What can hang from each mark
tonub: menufon netusu vafos
zupo: menufon netusu saval tonub
menufon: gizek netusu tonub zupo
saval: zupo
netusu: menufon saval zupo

Known rows, with every way that one mark hangs from another
(tonub (menufon (zupo netusu saval))): [ 22.8  -1.3  47.7  12.1  23.1   7.6 -72.3  27.3 -25.0  13.9  17.6 -12.7
  -9.6  13.1  18.5   0.1  -5.0  14.7]
(saval (zupo (netusu (menufon gizek)))): [ 10.2  -3.0  14.3  -1.9  14.6  12.6  16.1  13.2  19.1  -8.4   4.5 -24.8
  17.5   4.7  25.1 -14.6 -17.3  14.9]
(netusu menufon saval zupo): [ 32.2  10.5  45.6  25.5  -0.1  13.6  -0.7 -30.6  35.0 -20.2 -24.6   1.7
   2.3  27.8  28.8 -33.2 -28.6   8.9]
(netusu (menufon gizek) saval (zupo tonub)): [ 14.8  15.3  22.9  23.3   4.8  -1.3  12.0 -18.5  15.8 -25.7  10.1   5.5
  11.6  15.1  -3.6 -21.6 -26.4   5.7]
(menufon gizek): [ -0.9 -24.5   2.9  31.6  19.4  31.2   6.7 -19.3 -24.9   6.9  25.4 -40.8
  20.2 -11.7  38.1  26.0 -39.2  -2.5]
(zupo (menufon gizek (tonub vafos))): [-32.1 -24.5 -13.9   0.4  21.6  -2.5  -6.9   1.2 -60.8   3.7  21.7 -40.7
  17.8 -43.5  21.3   5.2 -26.6 -12.2]
(zupo (menufon gizek (netusu saval)) (tonub vafos)): [-24.3  -0.5  10.9   8.9  15.9   0.1  -3.4  27.6 -33.7  -7.5  33.5   6.5
  -4.9 -16.0   4.6  17.7 -14.9  -7.1]
(saval (zupo (menufon gizek (tonub netusu)))): [  5.0  11.5   3.7  -8.9  23.0  -1.6 -11.4  14.6 -59.7  11.3  -9.0 -43.6
   6.6 -25.8  18.6  -1.2 -24.2   0.5]
(tonub (netusu saval zupo) vafos): [ 15.6  34.9  46.9   3.3   1.6  12.8 -10.7   0.0 -17.1 -10.6 -39.5 -11.9
 -32.1  19.6  52.6 -30.2 -21.8   9.5]
(netusu saval (zupo (menufon gizek) (tonub vafos))): [-21.8   6.3  17.2  12.2  10.5  -6.0  -6.9  -3.9 -17.4 -17.7  44.5  -0.2
   4.3 -18.2   7.6 -14.8 -23.1  -2.8]
(saval (zupo menufon tonub)): [  2.5  -9.9  26.4  -0.5  13.9   8.1 -35.5  -8.7  -1.0  11.8  21.3 -38.7
 -19.7 -22.3  24.9 -24.9 -17.7   2.6]
(menufon gizek netusu (zupo saval (tonub vafos))): [-17.6  -7.8  17.2 -14.6  24.1  -4.0 -22.6  40.4 -26.6   7.5  34.0 -35.9
  -3.8 -12.9   7.4  26.3 -11.7   1.2]
(zupo (menufon gizek (tonub vafos)) netusu saval): [-29.9  -6.9   8.9 -12.0  22.8 -13.2 -19.7  33.3 -28.3  10.2  19.3 -18.2
  15.2 -15.4   9.0  19.8  -1.2  -5.4]
(zupo (tonub vafos)): [-14.7 -12.5  14.1  -1.8   8.5  11.8 -19.2  -6.0 -20.2   6.3  10.0 -45.8
 -30.6 -15.5  38.4 -21.3 -16.9  -2.5]
(saval (zupo tonub)): [ 18.0  -4.5  25.5   0.7  11.0  15.3 -17.2 -19.3  10.6  12.0   0.7 -50.2
 -22.5  -5.5  32.7 -25.5 -17.5   4.9]
(menufon gizek (tonub netusu)): [  7.8  11.9  -1.8   6.3  18.2   7.6  -1.4   2.2 -72.8  13.5 -14.1 -43.6
   1.2  -9.1  23.0  17.3 -26.7  -4.2]
(tonub (netusu (menufon gizek) saval zupo) vafos): [  5.6  29.7  29.6   4.9   4.5   3.1  16.6  17.1 -15.6 -33.2 -28.3  -4.9
   1.9  14.5  31.4 -30.5 -31.6  14.6]
(tonub netusu vafos): [ -3.7   4.6  24.8  -3.5   9.2  23.2 -18.2  13.4 -45.2   6.2 -24.8 -46.2
 -34.2  -5.1  64.7 -17.6 -24.9   6.4]
(tonub (netusu (zupo (menufon gizek))) vafos): [-26.3   6.3  19.1 -10.3  13.8   7.0 -11.1  21.9 -52.0  -6.7  20.5 -17.8
   4.9 -22.6  40.5 -13.8 -32.7   7.2]

Rows
[-16.7   2.5   7.1 -28.2  11.0  -7.6  10.5  30.5   9.4 -15.3  14.8 -31.0
  -3.8  -9.0  14.5 -38.0  -3.8  14.1] => (saval (zupo (netusu (menufon gizek)) (tonub vafos)))
[ 15.0  22.5  33.3   9.4   3.5  11.7  -5.5  18.8 -18.7 -19.9 -52.8 -19.4
 -35.7  17.6  48.2 -37.5 -25.2  12.1] => (tonub (netusu menufon saval) vafos)
[ 40.9   3.3  36.7  23.5   7.4  18.6   4.8 -21.2  39.7 -15.8 -44.1 -24.6
  -4.7  20.1  37.6 -33.8 -27.1  11.6] => (netusu menufon (saval zupo))
[  2.7  -5.2  43.7  -4.6  21.2   1.8 -69.4  40.8 -33.3   5.6  14.4 -22.8
 -13.6   2.7  27.7 -14.1  -2.6  14.4] => (tonub (menufon (zupo netusu saval)) vafos)
[-16.0  -4.0  29.8 -15.0   8.1 -10.0   0.4  14.1  31.4 -18.5   8.3 -21.3
  20.0   3.7   7.2 -25.0 -16.6  14.0] => (netusu (menufon gizek) (zupo saval (tonub vafos)))
[ 14.1  17.7  21.9  17.7  12.3  -2.8 -30.4  -5.2 -28.0   9.5  -2.2   6.2
 -19.2   5.6   9.5   1.6  -3.1 -10.3] => (zupo (menufon tonub) (netusu saval))
[ -3.6  13.2  28.1  -7.4   8.7   3.3 -51.6  35.1 -71.4   1.3  -2.3 -28.3
 -41.1  -8.6  30.5 -42.5  -9.1  11.5] => (zupo (tonub menufon netusu vafos))
[-18.3   3.5  17.9 -14.2   6.1   6.5 -22.2  13.6 -16.9   8.7  19.4 -25.9
 -40.8  -4.0  32.5 -22.7   2.2   0.3] => (zupo netusu (tonub vafos))
[ 13.1   3.2   1.8   1.0  13.7  -9.6  27.0  -4.0  -1.2 -23.7 -40.5 -37.5
  20.3  -5.2  15.0 -28.0 -22.1   0.5] => (netusu (menufon gizek (tonub vafos)) (saval zupo))
[ 12.9  10.1  29.9 -10.8   9.7   8.7 -21.9   0.6  12.7  13.9   9.5 -30.3
 -32.2   6.1  25.9 -24.7   1.0   7.5] => (saval (zupo netusu tonub))
[ -1.0  12.1  26.5   1.1   7.1 -11.0 -22.2 -19.3 -19.7  -7.3 -14.9  -6.3
  -4.5  -8.9  20.8 -32.9 -15.1  -9.2] => (netusu saval (zupo (menufon (tonub vafos))))
[-16.0 -31.2   5.9  18.6  19.6  18.5 -12.5  10.9 -56.3  -6.9  31.5 -31.7
  25.3 -23.3  33.6  -4.1 -30.3   3.3] => (tonub (menufon gizek) vafos)
[ 20.5  19.0  26.5  26.0  21.4  16.9  -6.2  12.0 -30.1  -5.4  -1.9 -18.9
  -0.9  -5.4  31.4   7.2 -34.2   7.3] => (tonub (netusu (saval (zupo (menufon gizek)))))
[  8.1   9.1  11.5  25.2  15.0  -5.5  -2.3 -25.9 -28.0  -5.4  11.2   1.4
  27.1  -9.8  -0.6   5.4 -27.5 -11.2] => (netusu saval (zupo (menufon gizek tonub)))
[ -6.5  26.2  30.0   6.2   8.5  -1.2 -38.3  22.2 -50.0  -4.4  -2.8 -11.0
 -55.0  -7.4  29.5 -23.7 -15.0   2.4] => (zupo menufon (tonub (netusu saval) vafos))
[ 36.8  14.8  56.8  19.5   5.3  15.1 -28.6  -0.9  -3.3  -6.5 -16.1  30.7
   4.7  29.5  16.2 -11.4 -11.6   7.3] => (tonub (menufon (netusu saval zupo)))
[-23.2   1.3  17.3 -22.6   8.4   1.7   8.0  14.6 -11.4  -2.5  28.5 -11.0
   7.1  -9.4  13.9  -3.5 -11.1  -0.4] => (menufon gizek (netusu (zupo (tonub vafos))))
[  0.3  11.4  44.0  -5.4  15.3   4.0 -29.7  40.9 -33.0  -8.2  -8.0 -13.0
  19.0   6.5  29.8 -12.0 -19.8  20.6] => (tonub (menufon gizek) (netusu (zupo saval)) vafos)
[ 13.5  -0.5  24.1  -1.8  12.3  -9.9   3.5  -8.0  20.0  -6.7 -23.0 -18.7
  43.2  12.8   0.4  -5.3 -21.0   5.2] => (netusu (menufon gizek tonub) (zupo saval))
[-18.9 -11.6  -0.8 -31.3  21.8  -7.8   3.4  25.2 -32.8   5.8   3.4 -32.8
  22.3 -33.7  15.9   3.1 -12.3  -7.1] => (saval (zupo (menufon gizek netusu (tonub vafos))))
[-12.6   9.5  -8.0 -12.0  17.0   3.1   2.3  17.0 -78.9   5.6 -18.0 -51.7
  -6.2 -19.6  32.5   2.8 -23.6  -3.6] => (menufon gizek (tonub netusu vafos))
[ 16.2  10.1  23.0  13.0  12.9   0.4 -24.3  -0.9 -27.0  11.0 -19.7   8.1
  -9.1   3.6   8.2  17.0  -9.9 -13.4] => (zupo (menufon (netusu saval) tonub))
[ 12.2  21.6  31.8  15.5   7.4  20.5 -12.1   8.7 -35.6  -4.1 -38.1 -27.8
 -40.8  10.4  56.1 -12.9 -24.5   3.9] => (tonub (netusu saval) vafos)
[ -2.9  -7.2  23.0   4.3  20.0  -7.1 -19.4  -8.3  -5.4   8.8  14.3 -14.5
  40.6 -10.2   0.2  15.9 -21.1  -3.5] => (netusu (zupo (menufon gizek tonub) saval))
[ -7.7  -8.0  15.9 -20.5  17.5  -0.2 -13.1  40.0 -32.2  -4.0  20.9 -21.2
  11.0 -18.4   9.2 -18.1  -5.7   9.3] => (saval (zupo (tonub (menufon gizek netusu) vafos)))
[ 30.5  18.1  45.3  28.1   3.4   2.4 -41.6 -18.9 -11.1  -9.5   8.4  13.3
 -11.8  17.4   3.4 -36.2 -12.5   6.1] => (netusu saval (zupo (tonub menufon)))
